In the rows, 100 means zero.
Known rows, with every way that one mark hangs from another:
T(C(R) E(G)): 77,139,109,106,114,118,109,89,143,79,79,108,88,96,95,106,67,106,113,71,119,93,73,51,114,77,97,118,131,60,107,133,90,111,117,129,104,94,84,101,130
B(X(P(H Y Z))): 117,127,124,50,119,93,118,92,132,100,94,110,60,140,87,98,99,76,118,60,140,91,91,110,127,114,36,148,92,94,95,80,84,93,88,90,134,112,92,127,144
Z(P(H Y(W))): 102,116,123,65,105,106,129,116,126,104,114,142,82,121,94,102,94,100,121,73,144,72,89,113,136,96,58,119,71,100,109,109,67,105,94,114,129,108,81,107,136
C(R): 74,134,119,90,107,107,114,95,133,84,71,114,85,111,93,91,73,94,119,66,111,76,84,73,122,89,79,93,112,79,117,116,92,113,105,105,106,112,79,112,103
C(T): 76,134,112,101,122,101,88,95,132,83,85,122,68,105,90,97,88,84,124,63,123,69,95,68,126,81,91,99,102,72,118,113,93,102,114,107,117,105,78,115,100
X(B P(H Z)): 107,127,125,70,123,89,112,89,140,102,84,113,67,135,104,100,113,90,110,64,114,101,92,88,131,102,59,137,88,92,101,89,89,91,89,76,124,112,86,130,130
G(E(T(C))): 93,148,109,115,116,103,111,99,133,82,81,127,80,84,92,114,68,86,118,66,145,78,88,56,106,87,112,119,113,81,117,132,75,92,118,128,122,98,69,102,125
B(X(P(Y))): 116,122,115,69,112,108,122,95,124,86,71,113,57,125,89,113,76,78,122,74,127,77,88,106,117,117,59,127,100,87,106,92,96,95,88,103,126,106,95,113,126
B(X(P(Y Z))): 109,121,117,63,121,98,117,89,131,92,85,109,52,130,85,105,82,71,116,62,141,84,92,108,128,114,49,133,102,97,100,84,88,87,91,93,133,110,99,119,136
Z(P(H X Y(W))): 102,107,123,62,118,114,140,123,128,111,113,134,73,122,108,95,103,89,117,74,135,72,96,119,129,98,59,122,64,100,110,96,75,96,91,111,134,108,85,113,142
P(H X Y(W) Z): 97,113,127,61,133,108,124,112,126,107,113,125,76,123,96,75,102,74,103,58,139,73,99,115,131,97,52,129,75,107,97,84,76,95,98,107,133,113,91,124,142
Z(P(X(B) Y(W))): 105,92,122,76,126,124,149,117,124,104,81,132,60,118,112,108,91,87,110,78,120,75,102,111,122,110,76,108,79,101,122,91,94,79,89,105,142,106,93,111,138
W(Y): 89,120,117,88,106,98,120,93,124,81,79,130,76,112,92,93,69,85,115,71,116,65,100,93,132,97,87,98,100,93,108,111,89,100,101,108,118,113,86,111,111
R(C(T(E))): 54,144,109,97,128,110,89,92,146,74,92,116,74,104,74,100,93,89,125,59,123,75,87,46,137,68,93,99,123,43,116,110,102,115,111,104,110,104,78,112,108
H(P): 87,127,119,75,112,100,99,107,123,73,93,113,67,118,110,109,68,93,119,78,114,80,90,87,119,97,81,119,85,90,106,121,84,95,99,105,103,112,75,109,112
V(T(E(G)) Z): 92,124,110,94,125,103,100,102,131,72,98,125,58,89,78,116,77,102,130,92,125,105,79,48,118,51,102,113,111,69,120,118,80,72,120,128,106,82,79,100,124
P(X Y(W)): 97,109,119,79,126,121,131,114,116,91,88,127,72,110,101,91,81,77,105,72,128,60,97,111,123,100,74,108,85,100,110,96,88,96,99,120,125,106,94,110,125
X(B P): 107,123,117,86,114,103,116,93,132,85,59,116,63,123,106,114,91,93,115,78,103,88,90,84,122,105,80,119,99,87,111,101,101,91,89,91,116,109,90,116,114
G(E(T)): 92,142,109,101,119,104,110,103,123,80,76,126,67,82,82,112,74,85,127,68,139,81,84,69,106,84,105,120,106,88,126,123,77,86,117,121,117,101,68,104,120
V(T(C(R) E) Z): 74,145,113,101,111,105,105,98,150,74,101,118,86,111,85,102,77,100,122,78,128,95,81,31,131,59,96,83,132,54,111,115,86,102,109,119,106,94,82,102,112
E(G T(C V)): 93,145,117,108,124,98,115,88,140,73,91,120,72,83,103,106,44,87,121,70,151,83,77,43,117,89,112,109,129,72,120,143,64,89,112,123,116,104,65,105,125
C(T(E(G) V)): 72,138,111,95,136,105,92,89,143,68,99,112,52,83,84,106,72,95,139,69,143,92,73,45,131,65,108,117,126,48,130,132,81,99,115,117,110,96,77,113,123
C(T(E V)): 65,142,114,87,132,101,88,93,144,63,105,112,58,96,90,99,85,91,137,63,143,85,80,48,140,69,103,101,123,48,128,123,86,108,107,109,112,105,77,115,108
Z(P(Y(W))): 94,113,117,77,107,111,130,114,123,93,106,141,75,113,92,110,72,94,119,74,145,64,92,110,136,99,71,100,85,102,115,111,71,98,97,116,128,105,87,100,127
Z(P): 83,120,114,84,109,99,116,103,136,86,91,127,70,109,103,109,85,100,127,77,121,83,92,86,124,87,84,105,89,91,118,122,82,93,106,104,121,104,75,106,110
X(P(H)): 103,136,119,73,110,92,110,98,136,91,93,119,74,126,101,102,103,95,122,74,116,88,83,90,127,93,64,133,81,84,100,104,83,110,93,94,108,109,81,117,117
R(C(T(E V))): 50,149,113,88,134,105,95,87,154,65,105,112,69,102,78,94,80,90,132,58,138,80,79,34,147,67,98,92,139,34,124,119,90,119,103,100,106,110,72,120,107
R(C(T)): 62,143,113,100,124,103,96,88,142,83,80,124,77,111,81,93,85,82,121,58,119,63,94,53,136,80,86,87,114,57,116,111,98,113,109,96,111,110,73,118,100
G(E(T(V(Z)))): 90,140,113,89,118,93,130,94,130,65,101,127,53,80,92,108,62,85,140,73,152,94,77,45,116,74,103,102,114,85,138,127,53,80,107,112,114,103,69,108,123
C(R T(E(G) V)): 58,145,115,96,127,108,98,85,148,73,96,106,61,89,81,98,64,98,138,64,134,93,66,38,134,69,100,103,140,41,133,127,85,110,112,113,102,100,78,115,125
Z(P(H X(B) Y)): 114,105,127,58,124,114,141,115,130,106,89,120,59,121,121,100,114,98,117,82,106,88,97,103,112,109,67,135,77,87,115,96,96,78,90,92,143,105,83,120,138
R(C): 73,134,116,86,116,108,110,92,138,79,76,122,86,111,88,94,77,93,114,67,112,71,88,65,129,84,83,93,112,73,110,116,93,110,105,103,107,112,75,114,102
V(Z): 88,121,113,84,110,98,116,96,124,72,90,126,70,108,103,102,82,93,123,77,113,81,91,67,118,78,80,96,93,94,117,113,80,89,108,109,113,104,86,107,107
T(C E(G)): 86,130,106,105,120,113,101,95,137,75,81,113,81,90,97,114,74,106,112,77,123,91,80,58,112,73,105,131,116,70,104,137,89,99,122,134,114,89,83,98,131
T(C V): 82,140,120,93,116,99,111,89,145,74,92,117,85,105,110,94,62,93,119,67,139,78,85,55,132,87,98,96,120,73,108,138,78,112,101,112,117,110,75,115,107

Rows:
112,132,121,60,105,95,116,103,126,94,101,121,71,126,95,100,100,92,120,75,127,76,80,104,128,105,56,139,85,83,95,100,79,108,90,94,117,106,87,113,128 => X(P(H Y))
79,150,120,106,111,104,100,97,149,93,77,120,98,113,86,91,65,93,113,71,126,79,87,49,130,79,95,83,130,62,105,123,92,109,108,113,106,104,73,112,98 => V(T(C(R)))
105,126,124,61,113,93,120,103,129,103,122,130,74,137,85,93,96,77,108,61,153,76,86,116,148,103,42,134,80,106,91,86,65,107,87,94,122,113,93,118,146 => X(P(H Y(W) Z))
58,146,113,95,139,108,98,84,152,70,98,114,62,88,74,100,66,93,132,64,137,86,72,30,139,63,105,104,139,34,125,129,86,110,110,109,103,102,72,118,123 => R(C(T(E(G) V)))
126,120,123,65,111,107,127,101,122,104,86,124,74,141,86,107,89,82,120,67,133,76,89,118,130,115,41,135,79,98,103,83,86,110,79,110,124,114,95,118,142 => B(X(P(H Y(W))))
110,113,129,55,139,108,124,103,129,102,86,110,63,123,112,80,112,83,102,64,113,88,100,98,116,107,63,140,88,93,103,84,97,78,98,87,143,111,89,130,138 => P(H X(B) Y Z)
116,120,118,74,112,108,126,97,123,85,70,119,57,124,102,115,84,90,112,80,114,79,85,96,124,117,72,129,101,85,106,96,98,89,87,89,124,104,95,111,124 => X(B P(Y))
102,108,129,56,138,109,122,110,123,88,92,102,45,127,120,98,84,75,102,73,113,87,102,104,116,120,68,136,86,96,100,88,96,68,90,85,133,112,89,122,140 => H(P(X(B) Y Z))
78,141,115,89,121,106,104,93,147,64,100,108,82,99,107,100,72,101,122,69,142,89,78,49,132,77,106,107,128,58,110,137,84,111,103,122,114,102,81,110,114 => T(C E V)
66,150,118,89,113,110,112,89,152,67,96,102,90,104,101,93,64,102,124,64,138,92,72,41,135,80,98,96,144,52,114,133,84,126,101,115,106,109,82,112,114 => T(C(R) E V)
110,107,122,73,132,121,128,108,120,88,63,113,60,110,113,96,94,85,106,77,101,75,98,95,106,112,83,122,97,87,114,95,110,79,99,101,134,105,94,116,121 => P(X(B) Y)
53,143,113,84,130,100,106,83,152,57,117,118,61,104,84,95,83,88,139,65,137,86,79,20,146,57,93,79,130,40,130,114,80,111,100,96,107,106,78,116,112 => R(C(T(E V(Z))))
104,134,123,54,114,88,112,99,135,96,114,119,67,132,90,93,103,81,113,65,142,84,83,104,138,104,47,143,88,94,88,92,72,99,93,84,125,109,87,120,137 => X(P(H Y Z))
91,153,115,105,120,98,118,93,141,73,92,121,75,81,95,106,54,85,128,65,160,83,79,43,119,86,116,109,127,71,123,141,63,96,109,122,119,104,65,110,125 => G(E(T(C V)))
85,136,111,100,118,100,96,103,143,69,105,125,79,104,90,110,83,97,121,82,134,94,88,37,126,58,105,96,116,62,108,119,84,89,113,125,115,90,81,100,113 => V(T(C E) Z)
117,125,127,58,121,93,119,94,133,100,92,116,62,136,100,98,108,87,109,67,124,91,88,98,133,114,51,148,93,93,96,85,88,88,87,74,135,110,92,125,141 => X(B P(H Y Z))
92,109,126,67,140,103,113,105,130,89,84,100,49,126,125,98,86,78,106,71,104,97,104,91,114,108,75,128,83,97,105,91,100,67,92,85,125,116,83,125,130 => H(P(X(B) Z))
101,115,123,56,118,106,134,118,132,102,109,122,65,116,112,93,107,94,123,80,123,79,92,108,116,100,64,131,70,87,109,103,83,89,98,101,136,105,80,113,136 => Z(P(H X Y))
89,138,118,96,127,96,115,93,130,71,88,119,58,80,93,105,49,87,130,72,147,86,73,56,116,86,107,109,122,78,130,134,67,81,113,117,110,106,64,108,122 => E(G T(V))
59,149,121,93,120,98,102,84,146,79,92,111,69,107,89,83,68,84,135,57,133,75,80,49,141,84,87,79,129,53,130,119,84,120,100,95,106,116,75,123,99 => C(R T(V))
94,102,118,75,119,118,142,121,125,100,106,134,66,112,104,101,85,82,115,77,135,66,98,119,125,102,71,106,75,101,114,99,78,89,95,114,133,104,90,106,135 => Z(P(X Y(W)))
83,120,115,54,109,101,136,104,136,59,138,123,48,100,100,113,79,104,143,85,151,96,76,68,138,76,81,105,110,72,126,120,61,85,96,105,127,95,87,99,134 => T(E V(Z(P(Y))))
97,127,117,87,105,97,125,109,143,88,124,141,71,114,93,111,74,95,124,89,146,81,95,63,132,80,84,90,102,78,107,119,66,78,104,109,134,89,80,98,123 => V(T(C) Z(P(Y)))
77,162,117,107,115,101,126,89,146,77,88,115,81,87,90,98,48,88,128,60,155,86,72,36,120,89,108,98,143,63,128,137,65,110,105,118,111,109,66,111,122 => G(E(T(C(R) V)))
104,101,120,71,125,118,142,113,128,95,78,120,52,112,120,107,95,91,115,83,109,82,100,102,112,110,79,119,88,88,119,99,102,71,95,94,143,103,89,113,129 => Z(P(X(B) Y))
96,120,119,73,114,99,122,102,128,95,112,129,66,128,82,102,79,73,106,62,156,69,89,115,146,107,55,118,92,109,95,88,70,100,91,98,123,108,98,112,138 => X(P(Y(W) Z))
118,105,128,69,131,123,136,114,118,106,77,125,76,124,111,91,103,90,104,72,110,74,97,109,119,108,67,126,77,95,113,86,97,95,88,107,133,112,92,123,137 => P(H X(B) Y(W))
93,129,109,106,122,104,100,100,141,75,102,125,73,92,85,117,71,103,122,89,132,102,81,34,118,55,108,110,118,61,109,128,78,79,121,132,111,80,78,98,128 => V(T(C E(G)) Z)
92,134,116,103,114,95,103,98,140,81,97,132,83,111,96,101,75,90,117,81,130,85,96,45,124,68,98,86,109,76,106,121,78,88,111,115,115,95,77,107,104 => V(T(C) Z)
96,122,125,62,119,101,116,105,126,102,115,130,86,124,85,84,93,85,107,57,149,70,93,107,142,95,53,123,85,105,99,95,66,104,101,107,128,113,86,117,136 => P(H Y(W) Z)
116,129,119,69,114,96,113,90,135,97,71,110,68,134,98,107,100,88,125,70,111,94,89,96,117,103,55,136,84,85,107,95,95,105,87,100,118,113,86,124,125 => B(X(P(H)))
102,117,120,55,100,94,134,107,128,87,125,136,65,119,106,104,100,103,133,82,128,85,89,87,125,87,57,118,74,92,113,108,63,89,98,98,132,101,80,104,133 => V(Z(P(H Y)))
64,139,108,105,123,114,95,90,140,81,84,111,68,93,76,105,75,98,129,65,118,86,74,52,122,69,95,115,126,49,125,119,97,107,121,118,104,97,80,107,124 => C(R T(E(G)))
96,117,122,58,123,111,116,119,118,79,100,108,52,116,117,99,74,81,114,83,119,73,94,108,113,111,73,130,79,89,101,104,91,87,94,104,117,107,86,110,126 => H(P(X Y))
116,127,123,75,114,97,115,94,135,97,69,116,69,131,111,108,109,99,117,76,99,95,87,84,124,104,69,137,86,85,107,99,96,99,87,87,117,110,85,122,122 => X(B P(H))
101,106,125,69,139,114,126,102,125,92,76,110,55,114,109,89,96,76,101,67,117,82,102,97,113,110,73,123,100,94,108,86,103,70,101,91,143,108,95,123,131 => P(X(B) Y Z)
90,148,112,101,116,93,130,90,137,65,107,128,67,84,99,109,57,85,132,71,158,90,81,30,115,78,110,99,121,78,129,135,52,86,108,118,121,100,69,105,128 => G(E(T(C V(Z))))
86,143,118,98,114,89,123,89,138,60,110,125,71,98,111,101,56,85,127,68,150,83,86,36,123,84,100,85,123,77,124,128,57,90,103,111,120,108,71,104,114 => E(T(C V(Z)))
101,124,122,59,104,99,123,110,130,97,109,130,74,117,100,101,97,103,127,78,132,78,86,101,127,96,64,129,80,87,109,115,74,97,100,102,130,104,76,109,130 => Z(P(H Y))
106,107,125,72,129,108,132,108,139,107,76,118,65,121,128,101,118,100,120,79,93,98,101,90,110,97,75,128,71,87,121,101,99,80,93,91,135,108,77,123,128 => Z(P(H X(B)))
106,124,124,62,106,90,120,114,134,97,131,142,65,119,88,103,96,100,135,91,138,89,87,77,131,76,66,109,84,82,113,107,63,79,99,100,127,94,72,107,126 => V(T Z(P(H Y)))
83,155,113,116,109,107,122,95,137,86,76,120,87,91,89,105,62,86,120,61,139,81,81,50,110,91,103,107,128,72,120,127,78,105,116,122,114,103,68,103,124 => G(E(T(C(R))))
